(in the rows, 128 means zero)
Known rows, with every way that one mark hangs from another:
{zikuz {tadag {zizege bonug {numel burol}}}}: [122 149 116 102  87  99  94 143 171 137 149 120 163 107 170 150  95 159
 124 135 132 127]
{tadag {zizege {bonug burol}}}: [133 117 127 112  87  93 100 139 168 149 157 145 146 125 130 152 102 142
 146 139 141 150]
{poki bonug}: [112  96 111 107  78  93 110 128 144 140 151 142 148 116 138 147 125 128
 127 129 137 178]
{numel {burol {tadag {zizege {bonug fabod}}} zare}}: [114 106 131 109  69  69 119 169 178 158 111  90 147  82 151 152 110 131
 196 133 129 145]
{poki {bonug fabod} {numel burol}}: [120 122 125  99  84  84 130 143 200 147 100 107 121 103 109 146 121 121
 126 128 104 180]
{bonug {burol numel tadag}}: [117 100 133 132  64  95 117 165 158 140 138 164 156  85 175 136 126 125
 195 147 160 154]
{bonug {burol numel zare}}: [116  94 131 130  65  77 115 160 158 144 141 119 152  87 173 140 118 127
 191 124 154 159]
{poki {bonug fabod} {numel burol} {tadag zizege}}: [115 103 127  98  97  64 141 132 215 135 120 134 120 103  62 154  94 121
 117 138  87 191]
{zikuz tadag}: [113 112 106 117  73 110  89 141 167 144 158 145 162  80 190 142 108 147
 114 133 150 157]
{zare {burol numel {tadag {zizege bonug}}}}: [108 107 116 127  64  81 109 167 174 153 109 127 153  79 142 136 130 146
 221 141 152 157]
{zare {burol numel tadag}}: [103  95 112 131  54  88 110 167 169 155 104 128 157  60 167 134 145 137
 217 140 166 165]
{bonug {burol numel tadag zare}}: [110  88 133 139  60  74 123 172 161 137 139 143 158  77 176 137 118 126
 222 135 155 153]
{numel {burol tadag zare}}: [ 99  88 123 111  56  75 123 163 174 152 109  88 170  63 182 148 127 122
 189 129 163 151]
{zikuz {tadag zizege}}: [109 117 108 116  80 101  90 137 172 141 167 142 158  96 185 146  83 151
 126 133 135 159]
{fabod {bonug {burol numel {tadag zizege} zare}}}: [120  95 132  95  66  85 113 187 131 160 148 149 151  71 148 145 100 127
 203 142 136 148]
{zizege {numel burol}}: [124 134 121  99  71 102 107 142 158 144 122  95 163 100 186 155 137 127
 135 131 156 138]
{bonug {burol zare} fabod}: [137  97 138 135  75  85 106 157 161 162 143 145 114  89 161 157 110 124
 162 136 127 164]
{tadag {zizege bonug {numel {burol zare}}}}: [127 138 125 100  84  76 108 148 166 141 136  87 157 123 143 157 107 143
 162 125 129 132]
{tadag zizege}: [116 105 114 112  79  92  98 135 169 150 158 126 149 115 159 152  96 132
 145 131 138 172]
{zizege numel}: [129 130 113 114  74 103  98 140 151 134 150 133 158 111 175 152 132 131
 137 132 146 147]

Rows:
[100  99 113 130  61  82 110 164 173 153 111 125 153  74 162 137 124 139
 223 139 155 167] -> {zare {burol numel {tadag zizege}}}
[124 106 137 131  86  71 122 151 145 134 155 170 120 122 135 160  94 128
 185 142 100 162] -> {poki {bonug {burol {tadag {zizege numel}} zare} fabod}}
[121  87 129  94  69  91 109 176 136 163 154 162 149  72 147 155  96 126
 182 144 143 148] -> {fabod {bonug {burol {tadag zizege} zare}}}
[116 107 128 133  67  55 119 188 166 136 139 122 144  90 133 136 101 140
 247 131 102 155] -> {burol numel {tadag {zizege {bonug fabod}}} zare}
[138 104 140 138  72 103 107 162 162 157 139 192 118  87 163 153 116 122
 165 158 132 159] -> {bonug {burol tadag} fabod}
[128 112 124 123  76  90 104 161 170 147 148 166 140 104 131 148 107 138
 178 149 119 155] -> {burol {tadag {zizege {bonug fabod}}}}
[126 103 130  95  71  91 108 176 130 155 156 163 151  80 151 158  99 127
 183 145 140 138] -> {fabod {bonug {burol {tadag {zizege numel}} zare}}}
[115 136 109 116  85 101  90 138 167 132 170 142 161 106 187 150  85 152
 129 134 130 146] -> {zikuz {tadag {zizege numel}}}
[148 124 140 126  75  98 107 174 159 150 132 171 126  96 126 140 133 138
 178 152 122 141] -> {zizege {bonug {burol numel tadag} fabod}}
[142 118 140 130  75 102 105 162 154 157 135 150 113  95 162 144 121 125
 161 144 122 166] -> {bonug {burol numel} fabod}
[122  92 130  96  60  91 113 188 128 161 143 152 153  60 151 142 116 124
 196 142 145 146] -> {fabod {bonug {burol numel tadag zare}}}
[153 129 138 120  80 102 102 164 156 155 134 151 121 104 124 141 133 139
 153 144 123 145] -> {zizege {bonug {burol numel} fabod}}
[ 91 101 120 108  77  55 143 147 210 130 109  99 156  98 115 145 104 125
 182 121 123 174] -> {poki bonug {numel {burol {tadag zizege} zare}}}
[ 99  86 118 135  52  62 122 183 161 132 134 117 166  68 169 130 122 129
 240 125 140 162] -> {burol numel tadag zare}
[122 132 120 117  84  98  94 149 171 139 162 144 156 102 162 139  89 159
 141 137 132 142] -> {zikuz {tadag {zizege {bonug {burol numel}}}}}
[127 107 132 127  67  79 115 173 161 139 137 146 157  90 136 136 132 140
 203 136 150 137] -> {zizege {bonug {burol numel tadag zare}}}
[105 100 118 133  68  61 114 162 166 126 156 133 163  98 167 153  95 133
 220 130 131 151] -> {burol {tadag {zizege numel}} zare}
[143 145 135 111  74  82 112 174 159 145 112 112 140  96 138 155 137 139
 179 138 116 119] -> {zizege {bonug fabod} {numel {burol tadag zare}}}
[129  95 128  89  66 114 104 171 129 167 148 181 151  69 152 150 120 123
 152 154 157 147] -> {fabod {bonug {burol tadag}}}
[119 100 133 134  82  67 135 156 197 132 128 168 118  99 104 146 105 123
 179 136 102 178] -> {poki {bonug {burol tadag zare} fabod} numel}
[116 113 114 126  70  87 103 154 173 150 119 144 153  89 146 151 128 147
 198 144 156 147] -> {zare {burol {tadag {zizege bonug numel}}}}
[154 137 142 132  80  85 106 172 153 137 142 170 129 108 134 156 127 141
 182 146 118 120] -> {zizege {bonug {burol tadag zare} fabod} numel}
[127  91 115 108  84  82 108 133 174 137 164 162 153 102  93 151 108 137
 119 142 134 164] -> {poki {tadag {zizege bonug}}}
[148 148 125 112  92  94  94 147 159 142 155 138 128 136 127 158 104 145
 145 139 103 144] -> {tadag {zizege {bonug fabod} numel}}
[147 140 136 121  92  82 100 152 161 141 157 141 125 133 132 162  95 144
 167 138 108 137] -> {tadag {zizege {bonug {burol zare} fabod} numel}}
